Each row was made from one small tree. The marks that hang from a mark follow it in brackets, in alphabetical order. Every link used is in the known rows. Write each row's tree.
(in the rows, 128 means zero)
Known rows
zuruz{dipe}: [152 126 149 146 147 145 127 110 140 153 135 130 129 115 130 128 124 124
 126 124 119  84 118 132]
tamif{zuruz{pupe}}: [140 122 129 151 138 161 130 146 127 141 145 113 102  77 122 135 126 191
 119 123  92 102 122 149]
zepagud{zuruz{dipe{venog}}}: [172 114 138 143 164 124 133 122 124 168 138 138 115 126 149 107 133 128
 112 101 106  41 132 148]
zuruz{pupe tamif}: [141 136 116 152 169 145 130 178 129 144 113 137  82  90 119 145 102 148
 121 133  86 140 139 154]
dipe{venog{pupe zepagud} zuruz{tamif}}: [166 142  82 151 139 188  94 208 117 118 112 139  87 173 115 128 137  96
 125 174  91 169 157 161]
nibu{zuruz{dipe{venog} zepagud}}: [180 133 108 155 147 134 125 144 130 154 154 141 108 105 150 130 130 104
  95 136  88  53 133 173]
nibu{venog{dipe{zuruz{tamif}} pupe zepagud}}: [180 144 129 179 127 182  78 207 150 102 130 132 119 182  99 159 131 117
 148 169 103 169 150 139]
pupe{venog{zepagud}}: [158 151 113 125 126 176 105 147 130 128 114 124 136 104  76  93 104 136
 118 127 138 171 117 122]
nibu{venog zuruz{dipe tamif}}: [150 134 112 169 169 111 117 154 156 149 145 155 146 148 150 147 107 125
 115 143  85 101 135 163]
zepagud{zuruz{dipe{venog} tamif}}: [184 127 124 151 189 124 130 152 131 180 118 150  90 130 141 117 112 137
 116 115  88  53 131 160]
venog{pupe zepagud{zuruz}}: [135 129 123 143 120 207  92 129 143 130 141 108 109 155  84 123 159 142
 138 127 125 127 123 127]
dipe{zuruz{pupe zepagud}}: [172 129  96 165 150 157 139 179 127 134 141 130  64  58 132 161 132  81
 110 131  81  65 120 170]
zepagud{zuruz}: [137 119 127 130 142 131 133 121 133 148 136 127 119 123 134 122 140 134
 126 109 127  84 111 125]
zepagud{zuruz{dipe pupe tamif}}: [172 124 136 174 198 163 131 153 145 184 127 139  67  76 119 145 112 145
 120 107  74  53 116 159]
nibu{venog{zepagud} zuruz}: [130 135  89 148 122 137 103 159 157 103 162 123 172 161 135 131 137 133
 116 132 114 161 137 151]
nibu{zuruz{pupe{venog{dipe}} tamif zepagud}}: [207 164 125 170 153 178 115 209 134 151 129 137  75  49  80 147  83 147
  94 140  87 132 111 162]
dipe{venog}: [139 126 115 120 133 102 131 150 107 128 122 138 126 140 143 111 127 128
 117 123 118 128 155 144]
dipe{venog zuruz{pupe zepagud}}: [181 117  80 162 154 133 138 203 107 130 136 136  61  69 150 141 125  81
  99 131  73  67 149 188]
zepagud{zuruz{pupe}}: [138 115 122 147 155 147 134 144 129 149 141 124  94  87 124 134 134 142
 118  96 105  82 126 148]
venog{dipe}: [164 137 168 137 113 141 118 142 135 124 132 120 134 126 117 140 128 145
 131 123 145 140 126 111]
nibu{venog{dipe pupe}}: [134 126 171 153 101 129  95 144 134 109 140 128 152 177 105 144 132 150
 150 144 128 144 167 128]
venog{pupe{zuruz}}: [131 133 151 149 109 140 117 128 116 138 138 121 135 148 104 125 137 149
 184 140 130 157 127 123]
zepagud{zuruz{dipe tamif}}: [172 130 132 154 185 149 127 130 147 184 125 143  93 121 128 134 113 138
 128 116  98  50 101 138]
tamif{zuruz{dipe{venog} pupe}}: [174 116 141 165 158 153 130 153 119 162 149 125  95  77 140 118 119 185
 105 116  76  60 143 164]

Which tree is each row?
[148 143 100 169 148  97 107 169 137 147 127 133  93 139 104 145  91 150
 190 160  82 112 138 171]  nibu{venog{pupe{zuruz{tamif zepagud}}}}
[187 134 124 177 167 157 100 212 167 128 140 123  96 113 104 153 106 177
 130 101  92 126 136 155]  nibu{venog{dipe zepagud{zuruz{pupe tamif}}}}
[176 117 144 147 146 136 126 124 122 161 142 125 121 118 147 107 124 174
 115 128  97  60 132 142]  tamif{zuruz{dipe{venog}}}
[200 143 131 170 166 206 106 203 159 136 134 119  70  89  93 152 118 176
 122 108 103 138 113 142]  venog{dipe zepagud{zuruz{pupe tamif}}}
[183 139  81 171 173 161 133 205 132 143 123 140  35  60 131 167 105  91
 112 153  65  78 125 181]  dipe{zuruz{pupe tamif zepagud}}
[152 148 118 143 169 151 126 180 112 152  95 145  82  70  82 114  74 146
 110 133  91 149 134 149]  zuruz{pupe{venog} tamif}
[173 129 133 175 164 162 127 141 146 160 138 125  66  41 112 147 113 124
 117 119  81  39 123 167]  zuruz{dipe pupe zepagud}
[159 136 100 161 173 158 135 198 125 140 118 147  75  94 138 154 117  99
 115 145  80 122 130 166]  dipe{zuruz{pupe tamif}}
[197 157 118 169 189 172 123 171 134 179 103 144  46  24  75 129  65 131
 107 138  62  64 118 169]  zuruz{dipe pupe{venog} tamif zepagud}
[172 135 163 155 104 221  83 144 153 125 145 104 115 160  74 135 159 159
 144 124 138 138 121 114]  venog{dipe pupe zepagud{zuruz}}
[209 158 145 151 144 160 120 191 121 143 103 147 114 113 101 131  90 104
 116 145 123 149 113 120]  pupe{venog{dipe{zuruz{tamif}}}}
[183 133 106 171 161 149 129 170 126 155 158 137  83  66 145 137 127 113
  87 122  67  53 144 192]  nibu{zuruz{dipe{venog} pupe zepagud}}
[180 126  81 145 137 116 136 178 110 129 131 139  83 109 157 128 130  76
 109 140  96  70 138 170]  dipe{venog zuruz{zepagud}}
[210 146 150 165 128 182 121 170 129 150 140 106  76  22  76 128  88 197
 113 122  94  81 106 144]  tamif{zuruz{pupe{venog{dipe}} zepagud}}
[157 151 113 161 140 142 110 160 126 157 121 125  72 121  90 145 106 147
 181 165  95 124 114 147]  venog{pupe{zuruz{tamif zepagud}}}
[189 151  97 157 162 173 102 178 145 144 136 139 122 142 134 120 123 131
  99 146  88 137 132 168]  nibu{zuruz{dipe{venog{zepagud}} tamif}}
[188 147 162 150 144 133 127 115 119 178 122 135 147  80  92  96  89 145
 159 112 129 107  97 119]  pupe{venog zuruz{dipe}}
[149 128 110 152 183 148 132 173 138 159 123 136  67  91 119 143 111 150
 120 111  83  97 122 156]  zepagud{zuruz{pupe tamif}}
[193 141 106 156 180 123 122 166 131 161 116 147  60  98 134 128  94 121
 112 144  77  53 138 175]  zuruz{dipe{venog} tamif zepagud}
[141 117  93 144 146 134 110 146 158 117 146 122 137 148 124 123 129 145
 132 103 118 103 132 141]  nibu{venog{zepagud{zuruz}}}
[215 167 161 149 109 174 102 163 133 135 129 112 151  92  66 103  97 177
 166 108 157 190  91  98]  pupe{venog{dipe zepagud} zuruz}
[173 136 121 179 154 175 122 148 149 160 166 130  89  54 128 152 129 119
  98 127  75  55 118 172]  nibu{zuruz{dipe pupe zepagud}}
[152 138 127 158 151 160 102 156 122 159 134 150 113 173 125 127 132 119
 112 173  82 121 155 165]  nibu{zuruz{dipe{venog{pupe}} tamif}}
[159 123 108 163 144 162 130 156 133 140 153 104  63  45 117 142 117 180
 115 132  81  60 114 165]  tamif{zuruz{pupe zepagud}}
